Each row was made from one path, in order. Every step used is in the known rows, and no mark comes twice. Write each row's path.
Known rows
A -> F -> K -> W -> R: [0.249 0.005 -0.413 1.820 -3.088 2.003 -0.862 0.780 -0.020 1.561 1.703 -1.443 0.942 2.909 -0.790 -0.633 -2.129 -2.808 4.314 0.950 1.766 -1.020 1.781 -0.261]
U -> B -> K -> F -> A -> W -> R: [0.037 -1.693 1.878 2.830 3.270 -3.885 1.052 -1.749 0.710 0.222 -4.293 -1.879 0.489 -1.542 0.584 -0.287 3.646 1.639 2.407 4.366 0.030 -2.008 2.551 6.106]
B -> U: [0.372 1.822 -3.642 0.315 -0.764 1.520 1.251 2.426 -1.399 -3.656 -3.200 1.860 -0.289 0.016 0.555 1.679 -2.738 0.397 -2.577 1.448 1.313 2.268 -0.259 -2.422]
K -> F -> A: [-1.323 -0.279 1.095 4.889 -2.413 -4.034 -1.589 1.209 3.437 -0.401 0.699 -2.608 -5.046 -1.041 2.971 -2.292 0.395 4.657 -1.940 -5.242 1.157 1.800 -1.190 3.837]
U -> B -> A -> F -> K -> W: [0.662 1.355 -2.159 0.547 0.231 -1.139 -0.142 -3.377 -1.111 2.683 -0.296 0.767 3.028 0.981 -3.202 -1.187 0.356 0.924 -1.033 -2.000 0.696 -2.806 -1.294 1.513]
W -> A -> F: [-5.288 0.237 2.191 0.371 -6.857 1.685 -1.897 1.320 -2.238 1.474 4.172 -1.872 -3.062 1.541 2.934 -1.035 -2.331 -0.862 1.638 -4.439 -2.370 -0.935 -1.298 -0.161]
R -> W: [3.043 -0.953 -4.752 -4.648 0.663 5.293 0.056 -1.111 -0.008 -1.051 -3.031 1.876 -2.112 -2.401 2.084 -0.570 -1.295 2.585 -1.280 -0.763 -2.429 3.665 0.544 2.069]
W -> A -> F -> K -> B -> U: [-0.780 1.624 3.487 3.383 -4.484 0.824 -0.529 4.008 1.340 1.100 5.087 -0.265 2.506 2.049 -2.300 0.122 0.270 -3.025 3.103 -2.034 0.072 -2.795 -0.944 -1.143]
R -> W -> A -> F -> K -> B -> Q: [3.056 -1.271 2.107 0.235 -1.144 3.779 -0.675 -0.307 4.765 0.625 4.570 2.142 3.809 -1.098 -1.213 -1.007 4.124 -4.850 2.350 -1.183 -1.839 -1.641 0.983 1.674]
R -> W -> A: [-0.718 -1.318 -0.750 -6.965 -2.436 4.654 -0.452 0.127 -0.429 1.706 0.980 0.760 -1.877 -2.222 2.800 -0.075 0.191 2.151 -0.887 -1.066 -3.861 1.029 0.372 1.293]
A -> F -> K -> B -> U: [3.945 2.012 -0.532 6.610 -1.009 1.353 0.268 2.935 1.963 -1.793 1.186 0.638 2.702 1.798 -3.511 -0.476 -1.273 -3.198 3.305 -1.980 1.971 -0.212 -0.883 -0.218]
R -> W -> A -> F: [-1.360 -0.188 0.416 -3.284 -3.530 6.656 -0.180 0.482 -0.521 1.774 2.651 1.067 -2.045 -1.437 3.240 -1.262 -0.065 -0.800 2.757 -2.418 -4.306 0.087 -0.553 2.280]
U -> B -> K -> W -> A: [-1.857 -3.364 0.718 -4.742 3.289 -2.364 1.045 0.463 -0.504 1.558 -3.920 0.381 5.105 0.064 -1.349 1.509 2.573 -1.350 -1.809 4.487 -1.372 -5.114 1.624 0.813]
U -> B -> K -> F -> A -> W: [1.153 -1.806 0.131 3.725 4.280 -5.272 0.985 -0.353 0.533 -0.860 -2.847 0.473 0.551 -1.832 -0.714 -0.418 4.203 2.445 0.344 1.162 0.191 -2.651 0.826 6.947]
U -> B -> K: [1.082 -1.874 -3.188 -1.673 2.077 -1.438 1.615 -1.329 -1.511 -1.983 -6.643 0.855 3.808 1.123 0.007 0.966 0.841 0.764 -2.291 1.559 0.079 -0.404 1.101 2.135]
A -> B -> U: [0.409 3.759 -3.431 0.391 3.581 0.933 2.653 0.571 -2.384 -4.493 -3.539 3.434 -0.464 -1.020 0.352 2.528 -1.053 -1.048 -1.235 2.479 1.875 3.183 -1.820 -3.719]
F -> K -> B -> A -> W -> R: [2.935 0.427 1.044 0.147 1.150 -1.040 -2.152 -2.903 -0.074 2.369 0.941 -3.245 -1.500 -1.147 -2.810 -0.414 -2.213 3.494 0.402 0.673 0.216 1.702 1.443 -1.236]
A -> B: [-0.305 1.554 -3.163 -1.237 2.195 0.144 0.234 -2.036 -2.747 -2.758 -2.380 0.859 -3.377 -1.135 1.552 0.782 -1.729 1.134 -1.455 -1.219 0.818 3.981 -1.650 -1.726]
W -> A -> B -> K -> F: [-5.860 -1.493 5.152 -2.890 2.218 -2.081 1.909 1.280 1.586 -0.388 2.564 -0.153 -1.442 -0.103 4.568 1.656 3.222 -1.047 -1.411 1.109 -1.006 0.849 -0.588 -1.889]
B -> K -> F -> A -> W: [0.517 -2.256 2.077 4.530 3.212 -4.394 1.092 3.110 1.553 -1.500 0.836 -0.160 -2.476 -0.195 1.215 -0.600 2.310 1.402 0.318 1.298 0.808 -0.897 0.941 3.457]
F -> A -> B -> U: [2.737 4.949 -2.050 4.353 0.780 -2.148 1.806 2.969 -2.277 -3.829 -3.208 3.131 -0.404 0.495 -2.166 0.591 1.052 0.070 0.514 0.543 3.101 -0.141 -2.859 -1.120]
K -> B -> U: [2.278 0.513 -0.447 2.646 2.953 0.696 -0.310 1.198 2.585 -2.592 -4.840 -0.547 0.733 -3.003 -1.619 0.799 -3.177 -0.644 -1.690 1.063 -0.399 1.939 -0.841 -1.921]
K -> W: [-0.175 -2.145 -2.535 -2.792 1.980 -0.080 -1.592 0.366 -0.188 0.576 -2.450 -0.408 -1.249 -1.598 -0.016 0.110 -3.223 0.969 -2.819 1.006 -0.144 -0.221 0.534 -1.364]
U -> B -> A -> F -> K -> W -> R: [-0.450 1.457 -0.580 -0.050 -0.577 0.091 -0.198 -4.656 -1.056 3.634 -1.959 -1.472 3.250 1.112 -2.104 -0.985 -0.167 -0.069 0.894 1.024 0.390 -1.836 0.241 0.745]
W -> R: [-2.119 -0.495 -1.061 -1.984 -3.434 2.259 -1.348 -2.306 -1.546 -0.001 -4.393 -3.943 -3.232 0.034 3.799 0.213 -4.781 1.853 -0.032 1.197 -0.429 4.116 2.199 -1.174]

Write each row's path
[-2.020 2.086 -0.458 2.220 -3.359 1.891 -0.311 -2.207 -2.498 0.170 0.928 -1.439 -3.582 1.038 2.447 -2.142 -4.200 0.774 -1.962 -4.808 -1.096 2.578 -2.956 -1.952]  B -> A -> F
[-1.929 -2.019 3.609 -6.032 4.513 2.890 3.248 0.545 3.399 -0.028 1.510 2.289 -0.868 -2.687 4.725 1.288 5.223 -1.156 -0.188 2.699 -3.192 1.813 -0.205 0.745]  R -> W -> A -> B -> K -> F
[0.964 0.107 -1.789 -1.578 4.782 -0.464 3.121 0.208 -2.146 -4.322 -3.712 2.174 0.318 0.968 1.294 1.931 0.243 -1.859 -1.156 2.702 1.019 2.638 -0.425 -2.914]  A -> B -> K
[-3.568 -0.503 2.656 -4.127 0.935 -0.979 2.026 1.561 -2.514 -1.197 0.573 1.117 0.429 1.451 2.141 1.946 1.214 -1.718 -0.730 2.043 -0.815 -0.239 -0.411 -3.305]  W -> A -> B -> K
[0.225 2.138 -1.236 2.302 -4.580 0.412 0.014 -0.965 -2.076 0.632 3.995 -0.239 -1.130 3.968 0.128 -2.004 -2.230 1.355 -1.049 -5.165 1.429 1.577 -2.044 -1.551]  B -> A -> F -> K
[-2.219 -2.391 1.983 -1.615 1.846 -0.650 1.182 0.576 -0.603 1.599 -2.340 0.615 5.142 0.926 -1.029 0.417 2.242 -4.115 1.423 3.137 -1.837 -6.072 0.541 1.638]  U -> B -> K -> W -> A -> F
[4.987 -1.671 -1.446 3.312 0.501 -3.062 -1.878 -1.356 4.408 -2.759 0.327 0.047 4.096 0.394 -3.404 0.384 1.421 -1.174 -2.774 -1.187 3.433 1.069 1.829 -0.698]  F -> K -> B -> Q
[-4.054 0.459 1.451 -1.855 -0.546 -1.784 -0.364 -2.424 -0.736 -2.168 1.953 1.558 0.153 -0.842 2.060 1.804 2.693 -2.585 -2.848 0.628 0.485 0.361 -0.198 -3.283]  W -> A -> B -> Q
[1.520 1.247 -3.165 3.700 -5.270 1.028 -0.719 1.182 -1.426 -0.991 3.588 0.432 -0.088 4.226 -0.662 -1.210 -1.905 -0.149 2.128 -5.034 2.369 0.708 -0.200 1.265]  A -> F -> K
[1.776 0.480 1.573 1.009 3.627 -2.561 2.176 1.854 -0.960 -0.780 -5.265 0.258 1.213 1.104 -1.336 0.604 1.745 -3.285 2.648 6.623 1.953 -2.423 0.404 -1.916]  F -> A -> B -> K -> W -> R
[-0.379 0.460 -0.637 -7.140 1.120 4.533 0.729 -1.167 -0.985 0.504 0.779 2.445 -2.207 -2.990 2.290 0.785 1.668 0.747 0.380 0.099 -3.358 1.671 -0.843 0.026]  R -> W -> A -> B
[-0.917 -0.242 -0.023 -4.348 0.632 -2.419 -0.522 1.800 -0.700 2.072 4.667 1.716 1.668 1.559 -2.819 1.722 1.806 0.239 -0.490 0.933 1.845 -2.626 0.658 -2.552]  F -> K -> W -> A -> B
[-0.868 -0.701 3.681 4.042 -4.502 -0.981 -2.255 0.218 2.887 0.353 6.021 -0.793 2.823 2.002 -1.474 -0.676 2.099 -4.783 1.381 -3.041 0.766 -2.590 0.306 -0.654]  W -> A -> F -> K -> B -> Q
[-0.165 2.172 -0.690 -6.111 2.218 5.201 2.694 0.855 -0.790 -0.572 -0.166 4.477 -0.022 -2.933 1.141 2.064 2.307 -1.065 0.353 3.207 -2.523 1.041 -0.861 -1.558]  R -> W -> A -> B -> U
[4.137 0.263 -0.752 0.804 2.370 -2.517 -2.222 -1.381 -0.422 1.180 2.430 -1.147 -1.121 -1.316 -4.690 -0.631 -1.405 4.428 -1.524 -2.122 0.428 0.799 0.003 -0.489]  F -> K -> B -> A -> W
[0.495 -1.616 0.389 3.032 1.882 -4.951 1.291 0.069 2.569 -0.805 -4.426 -0.400 2.185 0.219 0.316 -0.659 4.230 1.944 -1.574 -0.285 0.830 -1.503 -0.176 5.827]  U -> B -> K -> F -> A
[3.066 1.035 1.930 -0.531 -1.245 5.710 0.991 3.244 3.183 1.212 3.277 2.609 2.934 -0.695 -1.873 -0.066 2.319 -3.381 4.021 0.021 -2.441 -1.826 -0.479 0.979]  R -> W -> A -> F -> K -> B -> U
[3.398 0.340 -0.476 5.529 -2.444 0.691 -1.798 0.389 1.849 -0.323 1.900 -1.108 0.592 1.903 -2.494 -1.646 -1.954 -1.307 3.009 -5.192 1.132 0.574 -0.739 1.507]  A -> F -> K -> B
[3.488 -0.064 -0.191 0.189 -0.333 -2.133 -1.680 -1.030 1.887 1.180 0.902 -1.969 0.460 0.965 -3.121 -0.951 -1.608 3.843 -3.479 -3.861 1.330 2.214 -0.835 -1.779]  F -> K -> B -> A
[-3.611 1.161 1.575 -3.940 3.712 -0.153 1.179 2.318 -0.995 0.595 0.379 2.395 0.553 -2.144 -0.886 3.035 0.595 -3.003 -1.071 4.966 -0.386 -2.846 -0.675 -4.792]  K -> W -> A -> B -> U
[-1.940 -2.089 -0.375 -3.422 0.703 1.558 -1.462 -1.415 -0.059 1.809 -4.119 -3.160 -1.462 -1.551 1.566 0.459 -4.060 -0.448 -0.455 4.614 -0.584 0.700 2.553 -2.131]  K -> W -> R
[-0.877 1.069 -3.389 -2.423 -0.222 -1.351 -0.594 -5.710 -2.550 0.767 -4.785 -1.084 -0.324 -1.193 0.185 -0.755 -1.216 5.119 -5.166 -2.967 -0.788 1.283 -1.584 1.101]  U -> B -> A
[1.496 -0.150 -2.126 2.165 -1.877 0.747 -0.629 1.945 -0.236 0.627 3.258 1.068 1.095 3.064 -2.137 -0.754 -1.498 -2.030 2.332 -1.964 2.207 -1.797 0.346 0.513]  A -> F -> K -> W
[-0.647 -2.246 3.723 3.829 2.194 -3.055 1.110 1.920 1.805 -0.617 -0.544 -2.521 -2.617 -0.362 2.596 -0.487 1.678 0.667 2.235 4.348 0.386 -0.093 2.623 2.668]  B -> K -> F -> A -> W -> R
[2.497 -1.703 -3.849 -2.088 -0.036 -1.466 -1.045 1.721 0.283 0.702 1.554 1.111 1.776 1.960 -3.127 0.591 -0.945 1.540 -1.881 0.033 3.084 -0.894 1.772 -1.050]  F -> K -> W
[-0.992 1.376 0.981 0.397 -2.548 1.334 -0.197 -1.525 -0.768 3.201 2.253 -1.822 -0.053 2.868 0.057 -1.126 -2.445 -1.124 0.800 0.489 0.959 -0.105 0.094 -3.073]  B -> A -> F -> K -> W -> R
[-1.902 -0.456 2.580 4.910 -0.473 -2.815 -2.202 -0.377 1.251 1.090 0.785 -4.072 -6.939 -3.589 2.687 -1.745 -0.123 4.408 2.243 -0.310 -0.104 1.152 1.353 4.546]  K -> F -> A -> W -> R
[-2.020 0.993 -0.288 -1.797 0.249 1.045 -1.291 -4.444 -4.540 1.497 -0.926 -3.079 -5.896 -2.401 2.300 -0.579 -4.602 4.194 -1.363 2.217 -2.112 3.073 1.269 -2.157]  B -> A -> W -> R
[-1.317 -0.210 3.571 2.180 -5.350 0.146 -2.503 1.775 1.111 2.297 5.874 -2.213 0.125 2.084 -1.289 -1.041 -0.551 -1.056 2.947 -5.292 -0.839 -2.185 -0.731 0.416]  W -> A -> F -> K -> B
